Each row comes from the steps of one walk. Every step used is in the known rows, and no mark comes twice. Write the walk behind each row, first mark first.
Known rows
w/q: [-0.19 -1.50  1.07  1.60 -0.55  0.74  0.65 -0.59 -0.33  0.90 -0.87 -0.55
  0.17  0.95 -2.28  1.21]
q/z: [-1.42 -4.56 -0.42  1.42  0.51 -0.83 -0.04  0.76 -0.82 -0.31 -0.13 -1.48
  0.22 -0.37  1.82 -1.00]
q/z/h: [-1.88 -5.23 -0.06  2.13  0.49 -0.75 -0.82  0.26 -1.57  0.58  1.04 -1.12
  0.11 -1.05  3.36 -2.01]
h/z: [ 0.55 -1.31  1.47  1.28  0.74  0.25 -0.94 -0.82 -0.19  0.38 -1.21 -1.65
 -1.14 -0.02  3.15  0.03]
e/w/q/z/h: [-0.35 -5.21 -1.26  3.02 -0.45 -0.18  0.99  1.82 -1.38  0.89  1.15 -0.64
  0.68  0.37 -1.66 -0.36]
l/z/h: [-0.06 -2.70  0.99  1.34 -0.53 -0.09 -2.44 -0.05 -1.76  2.35 -1.79 -1.18
  0.39 -1.64  2.82 -1.06]
w/q/z/l/h: [-0.57 -5.81  0.29  0.01  1.28  1.42 -0.66 -1.47  2.35  1.90 -1.97 -1.40
 -1.99 -0.51  3.79  0.12]
e/w/q/z: [ 0.16 -4.39 -1.88  2.47 -0.73 -0.11  2.08  2.15 -0.54 -0.37 -0.09 -0.95
  0.68  0.97 -3.28  0.82]
e/w: [ 0.80  0.07 -1.26  1.71 -0.30 -0.54  0.10  1.29 -1.51  0.66 -1.97  0.22
  0.24 -1.35 -2.18  1.85]
l/e: [ 1.00  1.32  0.82  0.25 -1.28 -0.23 -1.41 -1.94 -1.33  1.95 -3.04 -0.87
 -0.77 -0.23 -1.40  1.23]
z/h/l/e: [ 0.08  1.33  0.36  1.50 -0.29  2.64 -1.70 -1.32 -0.47  3.47 -3.96 -1.66
  0.31 -0.29  2.87 -0.17]
l/z/q: [ 1.74 -3.46  0.65  1.65  0.88  0.46 -0.86  0.62 -1.36  1.93 -2.69 -2.93
  1.02 -2.21 -0.02  0.31]
w/q/z/h: [-1.65 -6.01  0.38  2.46 -0.06  0.17  0.35  0.08 -0.95  0.90  1.61 -1.20
  0.38  0.90  0.66 -1.57]
q/z/l/e: [ 0.76 -1.83 -1.37  0.09  0.36  0.62 -2.24 -0.70  0.49  2.14 -3.63 -1.95
 -1.95 -0.99  2.14 -0.87]
w/q/z: [-1.16 -5.42 -0.08  1.94 -0.04  0.18  1.13  0.63 -0.02 -0.34  0.57 -1.76
  0.35  1.51 -0.64 -0.29]
z/h/l/e/w/q: [ 1.76  1.59 -1.04  2.68 -1.45  3.42  0.30 -0.07 -0.24  3.49 -3.92 -1.41
  0.99  1.00 -2.33  1.57]
e/l/h/z/q: [-0.31 -3.31  1.55 -1.24  2.18  1.71 -0.33 -1.32  1.57  1.25 -3.35 -1.84
 -1.88 -1.89  4.95  3.31]

Which walk is each row?
[ 4.29  1.23 -0.75  0.81 -0.86  2.58 -1.27 -1.12  0.96  3.36 -4.50 -1.69
 -2.63  0.45 -1.56  1.73] | h/z/l/e/w/q
[-2.20 -4.25 -1.03  2.82  1.33  1.83 -0.23  1.48  0.10  1.03 -1.03 -2.25
  1.17 -0.35  6.18 -2.37] | q/z/h/l
[ 2.03 -0.98 -3.10  0.68 -0.08  0.50 -1.58  0.84  0.10  2.05 -4.20 -1.43
 -1.64 -1.40 -0.38  0.36] | q/z/l/e/w
[ 0.72 -5.01 -1.55  0.65  0.69  1.47  0.15  0.31  1.70  1.87 -2.79 -0.80
 -1.62 -0.96  1.17  1.37] | e/w/q/z/l/h
[ 1.00 -0.76  0.29  0.60  1.44  1.07 -2.59 -1.10  0.92  2.04 -3.32 -1.66
 -2.59 -1.45  5.28 -0.60] | h/z/l
[ 1.62  1.84 -0.54 -0.30 -0.21  0.90 -3.07 -2.05 -0.19  3.36 -4.97 -0.69
 -2.06 -1.39  0.73  0.88] | z/l/e
[ 1.79 -2.94  1.55  1.89  1.95  0.42 -0.47 -0.60 -0.70  0.93 -1.11 -2.67
 -0.49 -1.25  1.86  0.05] | h/z/q
[ 1.67 -3.83  2.89  0.77  2.19  0.89 -0.78 -2.31 -0.04  1.74 -1.54 -2.28
 -1.46 -1.90  4.36  1.25] | l/h/z/q
[-1.65 -1.50  1.61 -1.90  0.73  1.57 -0.90 -1.48  2.24  0.68 -3.57 -1.12
 -2.43 -0.87  6.24  2.93] | e/l/h/z
[-2.27 -1.84 -0.24 -0.39 -0.52  1.00 -2.03  0.79 -0.23  1.99 -3.56 -0.96
 -0.24 -1.74  3.36  0.95] | e/l/z/h
[-0.91 -4.94 -0.21 -0.35  1.84  0.55 -1.89 -1.13  1.61  1.94 -2.78 -1.15
 -2.12 -2.10  6.47 -0.26] | q/z/l/h
[ 0.59  2.26 -0.08  0.98 -0.55  2.81 -0.74 -0.73  0.42  2.10 -5.07 -2.09
  0.49  0.34  1.28  0.75] | h/l/e
[ 1.76  3.20 -1.83  1.52 -0.93  2.50 -0.03  0.99  0.04  2.28 -5.60 -1.67
  0.78 -0.22 -1.19  2.07] | h/l/e/w
[ 0.49 -1.46 -2.66  2.63 -0.30  2.03 -0.37  1.59 -0.48  2.30 -3.14 -2.41
  0.91 -0.25  1.84 -0.84] | q/z/h/l/e/w
